Each row was made from one path, in order. Every step used is in the known rows, and no mark comes twice. Write each row's path.
Known rows
gafos sutuba: [-3.52 -1.09  1.14 -1.46 -1.00  1.09  0.91  2.15 -0.36  0.25  1.37 -0.57
 -0.19 -0.75  2.23  0.34 -0.90  0.05  1.41 -0.29 -1.30 -0.18  0.08  0.72
 -1.33  0.31  0.87 -0.27 -0.84  0.91  0.02 -0.99]
bafo sutuba sulam: [-4.35 -3.21  0.36 -1.46 -1.10  0.51  0.26 -0.45  0.11 -1.69 -0.01 -1.52
  1.32  0.17 -0.70  0.35 -2.34 -0.61 -0.12 -0.94 -1.18 -0.24  0.86  3.05
  1.14 -0.09  1.12  0.01 -0.81 -1.38 -1.05 -0.03]
sulam sutuba bafo duki: [-3.68 -2.60  0.70 -1.57 -2.31  3.22  0.24  1.89 -0.86 -0.77  0.71 -0.46
  2.26 -0.02 -0.31  0.64 -2.20 -0.39 -0.32 -0.41 -0.37 -0.29 -0.25 -0.06
  0.80 -0.26  1.62  0.10 -2.08 -0.73 -1.11  2.04]
zarov bupu: [-3.80 -2.22 -1.97 -1.71 -3.43  0.31  1.13  2.43  0.26 -1.55  0.46 -0.87
  1.40  1.88  3.92 -1.58 -1.79  0.60  1.13 -0.56 -0.82  0.64 -0.49  0.77
 -2.47  1.76  0.72 -1.27  0.37  1.16 -0.72 -1.32]
sutuba kozo: [-2.69 -1.56 -1.67 -1.15 -0.99 -0.14  0.49  5.48  0.82 -1.57  1.10 -1.38
  1.60 -0.37 -0.71 -0.12 -1.76 -0.51 -0.11 -0.49  0.87  0.41  0.28  0.62
 -1.86 -0.22  1.92  0.52 -0.06  0.46 -0.49 -1.08]
sutuba bafo duki: [-2.94 -2.55 -2.00 -1.94 -2.22  0.05 -0.07  2.07  0.34 -0.91  1.13 -0.66
  1.69 -0.30 -2.30  0.33 -1.79 -1.18 -0.28 -0.56 -0.67  0.58  0.37  0.05
  0.39 -0.27  2.50  0.44 -1.05  0.23 -1.35 -0.88]
riluz retez zarov bupu: [-5.45 -1.10 -3.88 -1.66 -2.62 -0.47  0.99  2.04  3.13 -1.55 -2.52 -2.45
  2.41 -0.19  2.73  0.02 -1.24  1.40  3.20 -1.23 -0.48  0.88 -0.76  1.26
  1.95  0.44  0.06  0.47 -0.70  1.72 -0.51 -1.35]
kozo duki bafo sutuba sulam: [-2.95 -3.23  0.53  1.95 -3.13 -2.26 -0.29  1.63 -0.01 -1.90  0.40 -0.79
  1.33 -0.21 -0.31  0.83  0.95 -0.80  0.53 -0.44 -1.23 -0.40  0.84  1.03
 -0.14  0.76  0.15 -0.32 -0.17 -0.62 -0.84 -2.61]
sutuba sulam duki kozo: [-3.97 -1.27 -2.01 -0.23 -4.40  0.09  0.45 -0.06  0.71 -1.63  1.76 -1.78
  2.31  0.00 -0.07 -0.09 -0.98 -2.31  0.00 -1.37  0.44  0.80  1.00 -0.17
 -1.51  0.08  1.26  0.28 -1.29  1.27 -0.77  0.47]
tupa retez: [-2.72 -1.71 -1.74 -0.47 -1.58 -0.23  1.85  3.84  1.78 -1.66 -2.16 -3.34
  1.78 -0.26  1.53  0.35 -2.74 -1.72  1.94 -0.45  2.09  0.18  0.34  0.54
 -1.78  0.15  1.00  1.60 -0.77  0.89 -0.33 -1.64]
sulam sutuba: [-3.95 -1.86  0.80 -0.91 -1.71  3.23  1.17  2.35 -0.47 -1.27 -0.05 -0.60
  2.24 -0.40  2.79  0.52 -1.87  0.01  0.09 -0.51 -0.79 -0.70 -0.46  0.33
 -0.57  0.17  0.41 -0.15 -1.69 -0.63 -0.50  1.89]
gafos sutuba bafo: [-3.57 -0.94  1.75 -1.79 -0.47  1.08  0.20  1.72 -0.31  0.78  1.71 -0.35
 -0.23 -0.57 -0.66  0.22 -1.13 -0.05  1.13 -0.29 -0.95  0.17  0.25  0.38
 -1.11 -0.10  1.49  0.00 -1.18  0.34 -0.39 -0.96]
retez zarov bupu: [-5.48 -1.43 -4.09 -1.48 -2.93 -0.37  1.19  0.56  0.50 -1.43 -0.69 -0.88
  1.93  0.75  2.60 -0.56 -0.89  0.77  1.99 -0.91 -1.11  0.48 -0.18  0.77
  2.56  0.89 -0.16 -0.11 -0.07  1.15 -1.89 -1.68]
kozo duki: [-2.96 -2.23 -2.31  2.26 -3.50 -2.21  0.68  3.29  0.90 -1.57  0.36 -0.79
  1.55 -0.57  2.09  0.84  0.38 -0.53  0.60 -0.34 -1.36 -0.15  0.18  0.26
 -1.90  0.77  0.33 -0.24 -0.12  0.43 -0.34 -3.10]
gafos sutuba bafo duki riluz retez: [-3.74 -1.59  1.73 -2.06 -1.61  0.87 -0.35  1.97 -0.17  0.50  1.51 -1.01
 -0.09 -0.56 -0.62  0.18 -1.38  0.76  2.14 -0.24 -0.28  0.65  0.16  0.95
  0.28  0.07  1.84  0.40 -1.12  1.14 -0.38 -0.96]
bafo duki riluz retez tupa: [-4.35 -2.85 -1.64 -2.19 -3.77 -0.56  0.29  2.37  0.80 -2.13 -0.02 -1.78
  1.57 -0.71  1.62  0.18 -1.79  1.10  2.46 -0.62 -0.08  1.04  0.00  2.05
  1.94  0.82  1.25  0.64 -0.21  1.60 -0.97 -1.21]
duki sulam sutuba gafos: [-2.66 -1.65  2.90 -0.69 -1.27  1.53  0.59 -2.65 -0.09  0.03 -0.25 -1.43
  1.62 -0.22  1.62 -0.25 -0.24  0.04  0.58 -0.60 -1.77 -0.94 -0.44 -0.09
 -0.44  0.66  0.61  0.85 -1.10  0.30 -0.99  1.16]
bafo duki gafos: [-2.48 -3.68 -1.58 -1.32 -3.84 -0.25  0.74  2.71 -0.26 -1.43  0.59 -0.97
  1.65 -0.45  1.99  0.02 -0.30 -3.15  0.42 -0.37 -1.47  1.08 -1.44  0.36
  0.72  0.67  1.70 -0.03 -0.81  1.22 -1.15  1.53]
sutuba sulam duki: [-3.90 -1.47 -3.21 -0.27 -4.42  0.38  0.65 -1.89  1.09 -1.86  1.40 -1.60
  2.13  0.01  0.02  0.20 -1.67 -0.49 -0.08 -1.42 -0.70  0.56  0.86 -0.32
 -1.40 -0.05  1.35  0.31 -1.05  0.88 -0.58  0.66]
tupa retez riluz duki: [-3.71 -1.01 -1.62  1.14 -4.02 -0.95  1.42  2.52  2.68 -2.46 -2.01 -3.27
  1.10 -0.31  1.41  0.76 -4.36 -0.99  3.21 -1.44  2.78  0.44  0.12  1.15
 -1.80  0.44  0.72  2.53 -0.68  1.18  0.49 -1.27]
gafos sutuba sulam: [-4.02 -0.92  0.56 -1.73 -0.64  0.92  0.49 -0.92  0.11  0.05  1.54 -1.18
 -0.21 -0.42  0.53  0.14 -1.31 -0.02  1.21 -0.80 -1.37  0.30  0.88  0.49
 -1.18  0.12  1.58  0.01 -1.37  0.99 -0.17 -0.99]
bafo sutuba gafos duki: [-3.83 -2.81  1.14 -0.20 -2.43  0.83  0.34  1.80  0.13 -0.33 -0.90 -0.77
  0.41  0.48 -0.60  0.59 -1.92 -0.89  0.48  0.32 -0.71 -0.64 -1.98  2.90
  0.78  0.03  1.43 -0.20 -0.13 -2.24 -0.45  0.70]
bafo duki sulam: [-1.99 -3.44 -1.47 -1.69 -3.52 -0.49  0.63 -0.57 -0.45 -0.79  0.72 -1.57
  1.41 -0.55  1.78  0.31 -0.49 -1.01  0.45 -0.72 -1.80 -0.25  1.04  0.33
  1.18  0.72  1.57  0.48 -0.49  2.10 -1.15 -1.06]
sulam sutuba gafos duki riluz retez zarov bupu: [-5.16 -1.07  0.98 -0.11 -3.41  3.05  0.46  1.04  0.35 -0.28 -1.62 -1.08
  1.46  0.93  1.73 -0.17 -1.90  1.36  2.29  0.17  0.29  0.06 -2.77  0.57
  0.74  0.61  0.90  0.17 -1.22 -0.73 -0.41  2.28]
sutuba gafos: [-3.14 -0.96 -1.35 -0.39 -1.23  0.02  0.77  1.89  2.13 -1.39  0.13 -0.82
  1.74 -0.02 -0.04 -0.10 -1.44 -0.69  0.03 -0.18 -1.11  0.17 -2.91  0.22
 -1.80  0.00  1.99  0.56 -0.28 -0.58 -0.73 -0.26]
riluz duki sulam: [-3.08 -1.66 -1.00  1.74 -5.97 -1.12  0.11 -0.50  2.43 -0.83  0.87 -1.68
  1.36 -0.85  1.57 -0.02  0.98 -0.12 -0.55 -1.46 -1.61 -0.30  0.31  0.69
 -0.41  0.84  1.20  1.03 -0.88  1.69  0.26 -1.09]
gafos duki riluz retez: [-4.27 -0.68 -0.51  0.21 -3.43 -0.04  0.60  2.60  0.58 -0.09 -2.37 -1.41
 -0.16 -0.79  2.35 -0.21 -1.37  0.94  3.53  0.26  0.31  0.73  0.01  1.38
 -1.28  1.12  0.74  0.33 -0.19  0.69  0.83 -1.10]
bafo sutuba kozo duki riluz retez zarov: [-4.35 -3.39  0.78  0.37 -2.31 -0.97 -0.48  4.46  0.18 -1.64 -0.29 -1.86
  1.42 -0.04 -1.02  0.61 -1.34  0.85  1.43 -0.30  0.91 -0.08  0.21  3.75
  2.47 -0.03  0.44  0.59  0.24 -1.04 -1.04 -1.24]

Which path is each row?
[-3.53 -0.75 -0.37  0.14 -3.43 -0.08  0.97  4.83 -0.52  0.73 -1.00 -0.86
 -0.01 -0.63  1.77  0.08 -0.13 -3.76  1.71  0.27  0.89  0.27  0.31  0.50
 -1.81  0.88  1.05 -0.51 -0.79  0.79  0.35 -1.10] -> gafos duki kozo
[-3.08 -2.34  1.56  0.55 -2.38  1.84  0.11  4.53 -0.77 -1.36  0.86 -0.83
  2.08 -0.01  0.26  0.64 -0.82 -0.03  0.00 -0.21  0.73 -0.55 -0.13 -0.01
 -0.74  0.06  0.82  0.02 -1.13 -0.65 -0.52  0.90] -> sulam sutuba kozo duki bafo
[-2.65 -3.09  2.67 -1.38 -0.89 -0.03 -0.22  3.87 -0.77 -1.90  0.51 -0.65
  1.34 -0.29 -1.50  0.14 -0.40 -0.90  0.16 -0.36  0.02 -0.45  0.54  1.91
  0.77  0.18  0.59  0.03  0.03 -1.12 -1.06 -0.44] -> duki bafo sutuba kozo
[-2.25 -3.42 -0.01 -1.39 -3.64  1.05  0.41 -1.03 -0.68 -0.52  0.69 -1.45
  1.71 -0.06  1.37  0.42 -0.79 -0.76  0.24 -0.50 -1.50 -0.54 -0.21  0.06
  1.57  0.54  1.82  0.56 -1.01  1.24 -1.21  0.71] -> bafo duki sulam sutuba gafos
[-3.93 -2.48  1.58 -1.41 -2.25  3.10 -0.07  1.89 -1.18 -1.00  0.77 -0.51
  2.16 -0.01 -0.17  0.24 -2.27  0.38  0.23 -0.30 -0.01 -0.01 -0.14  0.38
  0.82  0.03  1.43  0.36 -1.81 -0.67 -1.23  1.87] -> sulam sutuba bafo duki riluz
[-3.87 -2.64  1.99 -0.15 -2.40  0.62  0.19  3.11 -0.13 -0.17 -0.65 -0.91
  0.53  0.44 -0.68  0.39 -1.46 -2.19  0.55  0.35  0.09 -0.48 -1.88  2.98
  0.69  0.15  1.34 -0.21 -0.29 -1.97 -0.60  0.57] -> bafo sutuba gafos duki kozo
[-3.69 -1.73  0.37  1.89 -6.10 -0.38  0.06  2.54  2.03 -0.56  1.37 -0.96
  0.65 -0.78  1.81 -0.21  1.37 -1.95 -0.06 -0.93 -1.27  0.94 -2.15  0.82
 -0.77  0.78  1.35  0.36 -1.40  1.08  0.50  1.54] -> riluz duki gafos sutuba
[-3.74 -3.57  1.52  0.37 -2.27 -0.75 -0.50  5.15  0.17 -1.69  0.07 -1.86
  1.27  0.08 -0.73  0.44 -1.59  0.69  1.03 -0.19  0.97 -0.09  0.16  3.73
  0.84  0.12  0.74  0.34  0.30 -1.11 -0.60 -1.09] -> bafo sutuba kozo duki riluz retez
[-2.44 -2.11 -2.00  1.12 -2.50 -1.71  0.09  5.88  0.84 -1.56  1.32 -1.37
  1.47 -0.22 -0.75  0.36 -0.61 -0.46  0.09 -0.26  0.82  0.29  0.38  0.38
 -2.10  0.07  1.60  0.31  0.21  0.49 -0.37 -2.47] -> sutuba kozo duki
[-3.17 -1.76  2.74 -0.88 -1.30  0.38  0.80  2.30 -0.34  0.03  0.55 -0.56
  0.21 -0.77  2.60 -0.69  0.76 -2.92  1.60 -0.20 -1.74  1.25 -2.19  0.42
 -1.48  0.83  0.50 -0.22 -1.08  0.60 -0.50  2.40] -> duki gafos sutuba
[-4.47 -0.67  0.63  1.31 -4.69 -0.91  0.20  1.57  1.58 -1.91  0.87 -0.79
 -0.02 -0.72  1.20  0.21 -2.77 -0.66  2.63 -1.79  0.23  1.12 -1.32  1.38
 -1.66  0.81  0.68  1.42 -0.51  0.94  0.69  1.13] -> retez riluz duki gafos sutuba kozo
[-3.19 -2.15  1.04 -0.10 -3.28  0.35  0.50  2.07 -1.11  0.19 -1.57 -0.27
 -0.47 -0.37  0.33  0.58 -0.30 -1.40  1.61  0.34 -0.60 -0.51  0.38  1.22
  0.05  0.77  0.66 -0.64 -0.25 -0.85  0.24 -0.36] -> gafos duki bafo sutuba
[-2.86 -0.78 -0.29  0.33 -2.54  0.02  0.42  1.48  1.17 -0.15 -0.92 -0.40
  0.36  0.08 -0.91  0.08 -0.51 -1.28  1.02  0.46 -0.68  0.06 -2.68 -0.28
 -1.56  0.37  2.02  0.17 -0.20 -0.82 -0.07 -0.11] -> sutuba gafos duki bafo
[-4.57 -3.48  1.63 -0.30 -2.36 -0.96 -0.41  4.43  0.42 -1.64 -0.02 -1.79
  1.00  0.05 -1.28  0.59 -1.60  0.90  1.50 -0.30  0.95  0.07  0.15  4.15
  1.65  0.19  0.50  0.19  0.36 -1.32 -0.86 -1.17] -> bafo sutuba kozo duki riluz retez tupa
[-3.27 -1.83  1.01 -2.10 -1.61  1.07  0.01  1.70 -0.73  0.76  2.12 -0.45
 -0.18 -0.41 -0.87  0.49 -1.22 -0.34  1.00 -0.22 -0.90  0.24  0.29  0.34
  0.04 -0.12  2.04 -0.04 -1.23  0.81 -0.56 -0.84] -> gafos sutuba bafo duki
[-3.03 -1.81 -0.92  1.24 -2.46 -1.99 -0.36  6.16  1.22 -1.89  0.71 -1.95
  1.55 -0.36 -0.43 -0.11 -0.75  1.00  1.43 -0.25  1.57  0.83  0.27  1.13
 -1.84  0.37  1.29  0.85  0.41  0.82 -0.25 -2.65] -> sutuba kozo duki riluz retez
[-4.75 -3.17  0.70 -0.63 -3.62  0.71 -0.10 -0.31  0.36 -1.91  0.15 -2.02
  1.72  0.22 -0.17  0.31 -2.37  0.65  0.92 -1.00 -0.12  0.12  0.51  3.26
  1.34  0.03  0.57  0.34 -0.59 -0.83 -0.73  1.07] -> bafo sutuba sulam duki riluz retez
[-4.42 -0.84  0.90 -0.90 -3.16  1.10  0.15 -0.80  0.35 -0.14  1.69 -1.70
  0.21 -0.33  1.00  0.11 -1.31  1.24  2.25 -0.85 -0.31  0.65  0.52  0.68
 -0.97  0.24  1.02  0.32 -1.13  1.56  0.16  0.12] -> gafos sutuba sulam duki riluz retez
[-3.73 -2.42  1.52 -1.53 -2.29  3.04  0.06  3.18 -1.13 -0.61  0.95 -0.60
  2.37 -0.05 -0.37  0.46 -1.72 -1.68 -0.26 -0.38  0.44 -0.12 -0.15  0.06
  0.71 -0.16  1.54  0.07 -2.23 -0.45 -1.24  1.89] -> sulam sutuba bafo duki kozo
[-5.64 -0.83  0.55 -1.81 -1.44 -0.79  0.40  2.25  2.05 -2.27 -1.25 -1.91
  1.45 -1.16  2.00 -0.63 -1.66  2.70  3.77 -0.77  0.25  1.33 -0.14  2.72
  0.10  1.07 -0.19  0.99  0.02  0.78 -0.63 -1.59] -> duki riluz retez tupa
[-2.88 -2.94  0.46  0.41 -6.28  0.89  0.49  2.30 -0.87 -1.76  1.60 -0.39
  2.13 -0.13  1.03  0.77 -0.20 -0.58  0.20 -0.57 -0.17 -0.65 -0.15  0.74
  0.13  0.30 -0.42 -0.35  0.02 -0.20 -0.59  1.83] -> sulam duki bafo sutuba
[-2.26 -2.37 -0.46  2.22 -3.31 -2.71  0.42  0.00  0.44 -0.68  0.15 -1.34
  1.21 -0.63  2.17  0.46  1.41 -0.33  1.01 -0.54 -2.01 -0.53  1.10  0.03
 -1.51  1.19 -0.03  0.24 -0.03  1.19 -0.62 -3.26] -> kozo duki sulam
[-3.25 -2.43  1.54  0.76 -2.57  1.88  0.28  4.56 -0.63 -1.10  0.66 -0.97
  2.05  0.03  0.90  0.37 -0.76 -0.85  0.10 -0.15  0.54 -0.01 -1.01  0.09
 -1.01  0.14  0.86  0.01 -1.31 -0.63 -0.55  2.12] -> sulam sutuba kozo duki gafos
[-3.28 -2.93  2.20 -1.49 -0.82 -0.03 -0.14  0.36 -0.41 -2.07  0.11 -0.79
  1.38 -0.27 -1.30  0.12 -0.48 -0.98  0.22 -0.80 -1.09 -0.31  0.98  1.70
  1.00  0.32  0.56  0.01 -0.56 -1.09 -1.19 -0.44] -> duki bafo sutuba sulam
[-2.99 -2.15  1.08 -0.15 -3.15  0.29  0.24  3.02 -1.13  0.22 -1.21 -0.47
 -0.47 -0.22 -0.64  0.50 -0.46 -1.35  1.48  0.42  0.15 -0.36  0.44  1.23
 -0.02  0.57  1.05 -0.49 -0.10 -0.84  0.26 -0.34] -> gafos duki bafo sutuba kozo
[-2.42 -1.95  2.73 -1.07 -1.16  1.44  0.45 -0.91 -0.75 -0.05  0.22 -1.71
  1.53 -0.39  1.28 -0.27 -0.43  0.15  0.52 -0.76 -0.81 -0.81  1.10  0.10
 -0.46  0.53  0.59  0.84 -1.01  0.80 -0.88  0.74] -> duki sulam sutuba kozo
[-3.77 -1.87 -0.75  2.39 -3.48 -2.59 -0.02  3.69  1.47 -2.09 -0.47 -1.62
  1.61 -0.78  2.53  0.13  0.11  1.57  2.53 -0.29 -0.28  0.62  0.08  1.33
 -1.55  1.21 -0.11  0.55  0.19  0.92 -0.18 -3.35] -> kozo duki riluz retez
[-5.08 -0.61 -0.41 -0.46 -3.53 -0.23  0.67  1.89  0.84 -0.02 -2.44 -1.35
 -0.44 -0.82  1.81 -0.03 -1.35  1.15  3.98  0.12  0.32  0.90 -0.03  1.80
 -0.48  1.18  0.50  0.21 -0.11  0.48  0.55 -1.16] -> gafos duki riluz retez tupa
[-5.35 -0.67 -0.64 -0.81 -1.37 -0.79  0.32  2.31  1.71 -2.28 -1.63 -2.02
  2.04 -1.27  2.38 -0.62 -1.30  2.66  3.62 -0.73  0.18  1.15 -0.04  2.16
  1.29  0.76 -0.27  1.56 -0.16  1.18 -0.88 -1.69] -> duki riluz retez zarov
[-4.46 -0.96  0.42 -0.84 -1.28 -0.48  0.30  3.28  1.71 -2.35 -1.14 -2.00
  1.81 -1.12  2.77 -0.85 -1.67  2.41  3.09 -0.57  0.25  1.12 -0.13  2.14
 -1.04  0.98  0.16  1.20 -0.08  1.07 -0.26 -1.49] -> duki riluz retez
[-4.23 -1.65 -3.30 -0.78 -2.69 -0.53  1.79  2.32  1.50 -1.52 -2.71 -3.40
  1.94  0.83  1.85 -0.11 -2.41 -0.78  3.08 -0.66  2.19  0.51  0.20  0.67
  1.09  0.55  0.34  1.47 -0.48  1.42 -1.29 -2.01] -> tupa retez zarov bupu
[-2.86 -2.81  2.85 -0.99 -1.00  0.06 -0.08  2.13 -0.11 -1.83  0.02 -0.37
  1.43 -0.13 -1.18  0.19 -0.24 -0.98  0.22 -0.20 -0.97 -0.57 -1.02  1.71
  0.77  0.28  0.61  0.03 -0.08 -1.63 -1.17 -0.03] -> duki bafo sutuba gafos
[-3.64 -1.32  1.89  0.04 -2.54  3.23  0.58  1.47 -0.28 -0.23 -0.74 -0.31
  1.31  0.22  0.65  0.51 -1.33 -0.47  0.59  0.29 -0.36 -0.66 -2.40 -0.28
 -0.57  0.19  1.27 -0.07 -1.46 -1.46 -0.20  2.61] -> sulam sutuba gafos duki bafo
[-3.90 -1.23 -1.13  1.83 -6.10 -1.01  0.08  5.44  2.34 -1.42  1.56 -1.42
  1.94 -0.85  1.35 -0.02  0.88 -2.92 -0.84 -1.18  0.68  0.39 -0.40  1.12
 -0.96  0.62  1.41  0.50 -1.28  1.51  0.23 -1.20] -> riluz duki kozo
[-3.06 -1.95  0.87  0.53 -6.17  1.07  0.60  1.92 -0.57 -0.10  2.14 -0.42
  1.29 -0.21  1.51  0.02  0.36 -2.00  0.91 -0.39 -0.48  0.87 -1.89 -0.46
 -1.42  0.33  0.22 -0.22 -0.79  0.74 -0.38  3.86] -> sulam duki gafos sutuba bafo
[-2.87 -1.79  2.81 -0.94 -1.11  0.26  0.43  3.65 -0.37  0.06  1.06 -0.85
  0.15 -0.56  1.21 -0.81  0.53 -2.88  1.37 -0.12 -0.69  1.44 -2.06  0.43
 -1.62  0.52  1.05  0.02 -0.88  0.63 -0.49  2.43] -> duki gafos sutuba kozo
[-2.74 -1.93  2.66 -1.02 -1.33  1.54  0.83 -2.27 -0.70 -0.08 -0.29 -1.44
  1.60 -0.59  2.69 -0.13 -0.21  0.08  0.72 -0.84 -1.88 -1.02  0.99  0.08
 -0.31  0.83  0.03  0.63 -1.22  0.79 -0.89  0.74] -> duki sulam sutuba
[-2.82 -1.38  1.12  0.08 -3.34  1.31  0.71 -0.32 -1.11  1.51 -1.40 -1.20
 -0.35 -0.27  1.32  0.20 -0.48 -0.65  1.73  0.15 -0.44 -0.62  0.85 -0.05
 -0.87  0.82  1.04  0.07 -0.83  0.49  0.38  0.49] -> gafos duki sulam sutuba kozo
